Known rows, with every step that occurs
roru-gavug-pedi: [  5  13  -9  -7   3  34   0   0  24  -3  10 -14   1 -14  -1   2  -9 -16
  15  11  27  -6   2 -19  17]
gavug-pedi-popo-fozo: [ 32  23  -7  -1  -2  26 -10  -7  16 -13  14   9  12   5 -22  16  -5  -2
   0  -2  21   4 -12 -25  17]
roru-gavug: [ -3   2  11  -9   3  16   6 -14  11 -11   0 -10 -14 -11  -8   8 -16   1
  15 -10  19  -1  -1   4  -4]
mevipo-popo-pedi: [ 16  15  -9 -12  13  23  15  -7  27  -7  42   1  12 -36 -29   8  -7 -19
  -2 -16  -4  33  -2 -34  15]
moli-babodi-roru-gavug-pedi-popo-mevipo: [ 32  -4 -14 -49 -11  22 -40 -17  15 -17   4  22 -13   8 -14 -35  -9 -48
   1   1  47  -6  -1   3  -7]
fozo-popo-mevipo: [ -4   0   1 -21 -31  -9   0 -22 -10  -2 -14   6 -13  -4  18  -8 -12 -55
 -15 -46   5   4  21  11   3]
popo-moli-babodi-roru-gavug-pedi: [ 23  17  -4 -24  15  44 -13 -13   0  -9  30  22 -13   2 -15 -47  -7 -37
   4  32  41 -24 -13  -5  -8]
popo-moli-babodi: [ 15   9  19 -13   9  19  -3  -5  -6   6  41  18   0  -4 -10 -30   7  -2
 -12   9  19   3  -9 -11 -17]
mevipo-popo-moli-babodi-fozo: [ 32  23  12 -17  44  16   5 -27 -19   1  72  14 -18 -19 -43 -31 -21  -1
 -15   7  26  40 -19  -7 -23]
popo-moli-babodi-roru: [ 15   4   8 -13  12  10 -12 -12 -25  -4  19  34 -14  14 -12 -48   5 -17
  -9  23  15 -16 -13  17 -25]
pedi-popo-mevipo: [ 13  -5   8 -22 -21  -2 -12 -15  17  -7   4  13   0   1   5  -3   0 -26
 -16 -44   5  12   7  -1  -6]
babodi-moli: [ -4  -2  -3  -7  15  -3  -5  -8 -19 -16   2  -7  11  12   2  -1 -11 -21
  -7 -16   4   2  -3   0 -14]
roru-gavug-pedi-popo-moli: [ 10  42   8 -10  -3  64   9 -12  29  -9  38   7  -4 -16  -9  -6  -9 -27
  -7 -22  36   2 -12 -33   7]
mevipo-popo-fozo: [ 23  13   9   2  20  13   0 -24  11 -25  19   7  -8 -24 -30  22 -23   4
  -4 -15  -1  16 -11 -12  -4]
gavug-roru: [  8  21  -4  17  -3  11 -10   8  -8  -2  -1  14  -9 -28  -7  -4  -6   2
  -9  -7  -6 -24  -8  -1   8]
pedi-popo-mevipo-nadoza: [ 21  -4   0 -33   1  -7   7 -29  -6  -9  30  17  20 -10   2 -22   6 -45
 -24 -48   8  23  -4  -6   1]
mevipo-popo-pedi-gavug-roru: [ 38  24  -5  -2  29  41   3  -1  23 -30  29  12 -13 -67 -45  19  -9  -3
  -7 -18 -12  -3 -12 -37  40]
moli-popo-pedi-gavug: [ 21   9  -5  -9  15  14   7  -4  38 -26  13 -13  10 -25 -33   7  -1   5
   6  -4   5   2   9 -38  34]
pedi-popo-moli: [  5  26  19   0  -4  30  12 -11   4  -4  27  21  -3   0  -7  -7   2 -12
 -22 -32   9   9 -12 -12 -13]
moli-popo: [ -5  20 -10   9  -6  -3  -3  -2  20 -10   2  -6   5 -14  -7  -5  -6   2
  -6   0   7   4  10 -10   3]
mevipo-nadoza: [ 11   3  -3 -10  18  -3  23 -13 -21  -3  26   4  23 -10  -2 -17   7 -18
 -11  -2   1   9  -8  -4   6]
fozo-popo-pedi: [ -3  25  -5 -17 -21  11  24 -12  -6   5   9  -4   4  -9 -14   1  -5 -38
  -1 -27  10  15  13 -12  18]
moli-popo-pedi-gavug-roru: [ 30  29  -7   7  10  23  -2   3  30 -27  13   2  -1 -51 -37   4  -6   7
  -2 -11  -4 -24   1 -40  43]
fozo-popo-mevipo-nadoza: [  5   6  -2 -35 -10 -13  22 -36 -29  -4  11   9   9 -14  18 -28  -3 -75
 -22 -47   9  16  13   6  10]
fozo-popo: [-17  25  -5  -3 -20   0  14 -11 -17  -3 -19  -1 -14   2   3  10  -7 -27
 -11 -19  13   6  10   8   8]
fozo-popo-moli-babodi-roru-gavug: [ -7  29  13 -26  -6  26   7 -34 -30 -18   0  24 -42   6 -19 -35 -20 -45
  -7  -7  43 -14  -3  29 -26]

Rows
[ 13  21  16 -23   5  33  -6 -27  -6 -24  18  34 -30   7 -30 -28 -11 -17
  -7  -7  42  -8 -18  17 -35]	pedi-popo-moli-babodi-roru-gavug
[ -1  38  16  -8   5   6  25 -32 -48   7  23   5 -24   3 -14 -24 -25 -33
 -11 -29  19  13  -1  16 -11]	babodi-fozo-popo-moli
[ 29   5  -2 -20  33  29  14  -9  32 -29  29  -1  -4 -36 -38  27  -5  -5
   2 -16  -3  20  -5 -38  30]	mevipo-popo-pedi-gavug
[ 16  20   8  13   4  -5  -6 -18  19 -24   5  -2   6 -13 -25   5 -20  15
   3  -6  11  -3   3 -13  -2]	moli-popo-fozo
[ 10  27 -10 -11  -7  43  -4  -5  29 -10   9  -7  -3  -8 -11  14  -8 -15
   3  -8  38   6  -4 -24  14]	roru-gavug-pedi-popo
[ 16   6  -7 -20  30  11   2 -13  20 -45  15 -19  23 -11 -31   6 -12 -14
   0 -22   9   0   6 -37  19]	babodi-moli-popo-pedi-gavug
[ 26 -10   5 -20  18  15   9  -1  19 -19  13  -5   5  -9 -26  12   7   3
  12  -6  -3  -1  -1 -28  31]	popo-pedi-gavug
[ 14 -11 -12 -13   6 -11 -22  -2 -23  -6  -9  23 -15  20 -18 -31   3  -5
   2  37  17 -12  -5  20 -18]	moli-babodi-roru
[ 10  15   5   3  17  -7 -11 -26   1 -40   5 -10  15  -1 -23   0 -30  -6
  -3 -26  16  -2  -1 -12 -13]	babodi-moli-popo-fozo
[ 10  24  -4 -24  -1  -5  23 -25 -30  10  19 -10  -4   2 -35 -12 -23 -33
   8 -24  20  28   7  -1  10]	babodi-fozo-popo-pedi
[  5  40  -8 -27  -6  45   2 -23 -21  -9  13  22 -28   4 -12 -39 -13 -63
  -5  13  52 -20  -1   3   1]	fozo-popo-moli-babodi-roru-gavug-pedi
[  7  28  10   2  20  33  18 -16  11 -11  43  15 -10 -33  -9  -3 -10 -23
 -23 -20  -7  22 -13 -18  -8]	mevipo-popo-moli
[ 42  15  -5 -23   5  31 -30 -22   5 -31   1  23 -15  15 -48  -8 -17  -9
  15  23  57 -13 -19   1  -7]	moli-babodi-roru-gavug-pedi-popo-fozo
[ 19  34  -3  -9  -4  27  15  -6 -10 -23  -9   9 -19 -35 -29  12  -7 -23
  -6 -30   1 -22   2 -20  43]	fozo-popo-pedi-gavug-roru
[ 20  17 -22 -23   0  30 -24  -5   4 -19   1  16 -16  13 -27 -16  -4 -21
   6  27  54  -7 -10   3  -2]	moli-babodi-roru-gavug-pedi-popo
[ 29  24   6 -10   0  40  -8 -19  27 -24  11  -1  -2  -6 -30  21 -21  -3
  14 -14  41  -3 -13 -24  11]	roru-gavug-pedi-popo-fozo
[ 30  34   0 -13  17  13  14 -20 -35 -15   3   2 -26 -27 -50  -1 -23 -14
   6 -25  12  -7  -3  -6  34]	babodi-fozo-popo-pedi-gavug-roru
[  9  38  -3 -10   0  58   0 -19   8 -19  14  23 -17   3 -11 -20 -12 -44
  -6 -10  30 -16 -18  -5  -4]	babodi-roru-gavug-pedi-popo-moli
[ 38  34  11 -31  25  42  -6 -23  -4   2  65   8 -12   0 -42 -30 -19 -11
   1   5  66  23 -17 -17 -10]	roru-gavug-pedi-popo-moli-babodi-fozo
[ 31   0  -1 -55  16 -31   8 -49 -61   5  37  10   1  -1 -17 -53 -15 -56
 -14 -21  40  37   8  16  -5]	moli-babodi-fozo-popo-mevipo-nadoza
[ 27   8  17 -20  31   1  -3 -19 -32  13  58  13  -9   5 -30 -43 -13   4
  -1  14  30  17 -13   2 -23]	popo-moli-babodi-fozo
